Known rows, with every way that one mark hangs from another
q97[q528[q712[q151]]]: [-1.920  2.722 -0.142  1.457 -1.162  0.913 -3.050  0.748  5.985  0.757
  0.073 -0.294 -2.503  0.088  5.235 -5.328]
q159[q528]: [-1.991 -2.401  2.806 -0.656 -1.665 -2.429  2.718 -0.932  3.361  0.839
  1.210  2.815  3.819  1.727  4.537 -0.178]
q97[q528[q712[q151] q788[q529]]]: [-0.337  2.603 -0.700  0.922  0.969  1.414 -3.050  0.622  5.418 -3.700
  0.665 -2.499 -2.787 -0.798  1.387 -3.687]
q529[q159[q528]]: [-0.202 -2.748  2.048 -0.264 -1.028 -2.039  1.563  0.374  3.244  1.345
  0.048  3.178  4.221  1.189 -1.881  0.783]
q97[q528]: [-2.867  1.274  0.977  0.197 -1.481 -2.445 -6.128 -1.828  6.107 -0.170
  0.276  3.380  1.352  1.819  5.094 -2.630]
q788[q528[q712[q151]] q529[q159[q97]]]: [ 0.649 -0.248 -2.905 -0.895  3.833  1.541 -3.250  3.278 -6.457  2.472
  0.649 -5.742  0.605 -2.690 -4.159  3.312]
q712[q151 q528[q97 q159 q788]]: [ 0.325  0.841  4.808  1.883 -1.461  4.736  2.358 -0.103  1.813 -6.892
 -0.798 -3.326 -4.761 -2.146  2.874 -1.523]
q788[q528[q159 q712[q151]] q529]: [-0.184  1.855 -0.372  0.140  3.001  1.282  2.633 -0.021  0.485  0.705
  0.882 -5.804 -0.353 -0.855 -2.471  2.007]
q529[q159[q97] q788[q528[q712]]]: [ 2.177 -0.434 -4.196 -1.178  0.505 -0.777 -2.924  2.530 -6.833  4.557
 -1.086  2.428  1.376  0.380 -2.010  0.793]
q528[q97 q788[q529]]: [ 0.362  1.020 -0.396 -0.142 -0.122 -1.633 -0.941 -3.151 -0.466 -4.879
  0.553  0.407  0.079  0.352  1.711  1.601]
q529[q159[q97]]: [-0.387 -1.779 -1.636 -0.849 -0.797 -1.652 -0.005 -0.162 -5.138  1.769
 -0.687  3.107  3.397 -1.009 -1.986  0.859]
q529[q159 q788[q528[q97 q712[q151]]]]: [ 3.261  3.802 -1.303  1.425  0.750  2.387 -4.984  3.588 -0.866  4.164
 -1.801 -2.530 -0.997 -0.336 -0.359  0.326]
q529[q159[q528[q97]]]: [ 0.235 -3.233  1.595 -0.046 -1.530 -1.488 -0.265 -0.564  1.298  0.107
 -0.153  3.742  1.189  1.297 -2.170  0.959]
q712[q528[q97]]: [-1.013  0.728  2.764  0.505 -1.726  0.907 -2.755 -0.416  1.763 -3.155
 -0.280  0.282 -2.608  0.183  8.082 -0.090]
q97[q528[q159 q712[q151] q788]]: [-1.093  1.321  0.109  1.744 -1.616  1.406  1.994 -1.159  4.993 -4.178
 -0.386  0.834 -4.891 -0.091 -1.140 -6.407]
q712[q528]: [-1.636  1.251  3.273  0.373 -0.988  0.331 -0.838  0.463  3.969 -1.946
 -0.334 -0.226  0.393  0.000  8.571 -0.262]
q788[q528]: [-2.754  1.396  0.985 -0.576  0.206 -2.639 -5.315 -1.540  1.510  0.580
  0.454 -0.305  3.641  2.096  7.158  2.408]

Rows
[ 2.895  4.247 -0.752  1.306  1.169  1.729 -3.249  4.288  1.072  5.424
 -1.924 -3.171  2.044 -0.433  0.005  0.252] -> q529[q159 q788[q528[q712[q151]]]]
[-0.613  1.713  5.328  1.434 -0.422  4.002  4.220  1.397  4.019 -1.298
 -0.510 -4.360 -0.459 -2.365  3.272 -0.638] -> q712[q151 q528[q159]]
[-1.196 -0.449 -2.454 -0.120 -1.016 -1.738  0.903 -3.548 -1.988 -1.301
  0.210  2.039 -4.547  2.490 -0.143 -0.209] -> q788[q528[q97 q159 q712]]
[-1.995 -0.102  1.080  0.446 -2.048 -1.756 -0.960 -3.739  5.040 -4.951
 -0.078  4.484 -0.998  1.589 -0.938 -3.498] -> q97[q528[q159 q788]]
[ 0.362  1.212 -0.670  1.558 -2.077  1.707  6.936 -1.867 -0.424  0.041
 -0.612 -0.292 -4.708 -0.520 -0.624 -3.072] -> q528[q97 q159 q712[q151]]
[ 1.195  2.447 -1.458  0.935  0.070  1.836  1.917 -0.544 -0.495 -3.990
  0.362 -3.310 -3.803 -1.428  1.673 -1.283] -> q528[q97 q712[q151] q788[q529]]
[ 0.648 -5.618  0.108 -2.332  1.791 -1.431  1.982  1.389 -4.237  1.943
  1.484  1.188  4.571 -1.127 -6.670  3.518] -> q788[q529[q159[q97 q528]]]
[ 1.200 -1.389 -3.151 -1.440 -0.241 -1.015  3.191 -0.271 -7.355  3.666
 -0.230  2.957 -0.106  0.932 -1.418 -0.162] -> q529[q788[q528[q159[q97] q712]]]
[ 2.279 -1.604  0.079  0.645  1.305  1.935  2.708  2.483  0.937  1.099
  0.588 -2.547 -1.797 -1.410 -5.943  0.677] -> q788[q529[q159[q528[q97 q712[q151]]]]]
[ 1.302 -2.639 -1.474 -0.612  1.044 -1.603  4.470  0.892  2.085  1.025
  0.626  1.680  0.881  0.659 -6.625  0.753] -> q788[q529[q159[q528[q712]]]]
[ 2.573  1.133 -2.029 -0.199  1.480  2.355 -2.916  4.869 -5.993  5.853
 -1.346 -2.298  1.767 -1.920 -1.017  0.413] -> q529[q159[q97] q788[q528[q712[q151]]]]
[ 0.552 -1.285  0.004 -1.702  0.295 -1.206  0.097 -0.405 -6.369  3.877
 -0.070  1.734  3.864  0.527 -0.442  2.386] -> q529[q788[q528[q159[q97]]]]
[-1.356 -2.569 -0.901 -2.461  2.883 -1.678 -0.103 -2.151 -6.804  0.666
  1.718 -1.361  2.953 -0.270 -3.581  5.179] -> q788[q528[q159[q97]] q529]
[-1.155  0.544  0.567 -0.961  2.468 -2.292 -0.326 -2.535  0.568 -0.020
  1.071 -2.026  3.337  0.910 -2.487  4.931] -> q788[q528[q159] q529]
[ 1.198 -3.655 -1.730  0.212 -2.667 -1.113  2.929 -0.998  0.041 -4.454
 -0.388  5.185 -4.157  1.623 -3.191 -2.598] -> q529[q159[q528[q97 q712 q788]]]
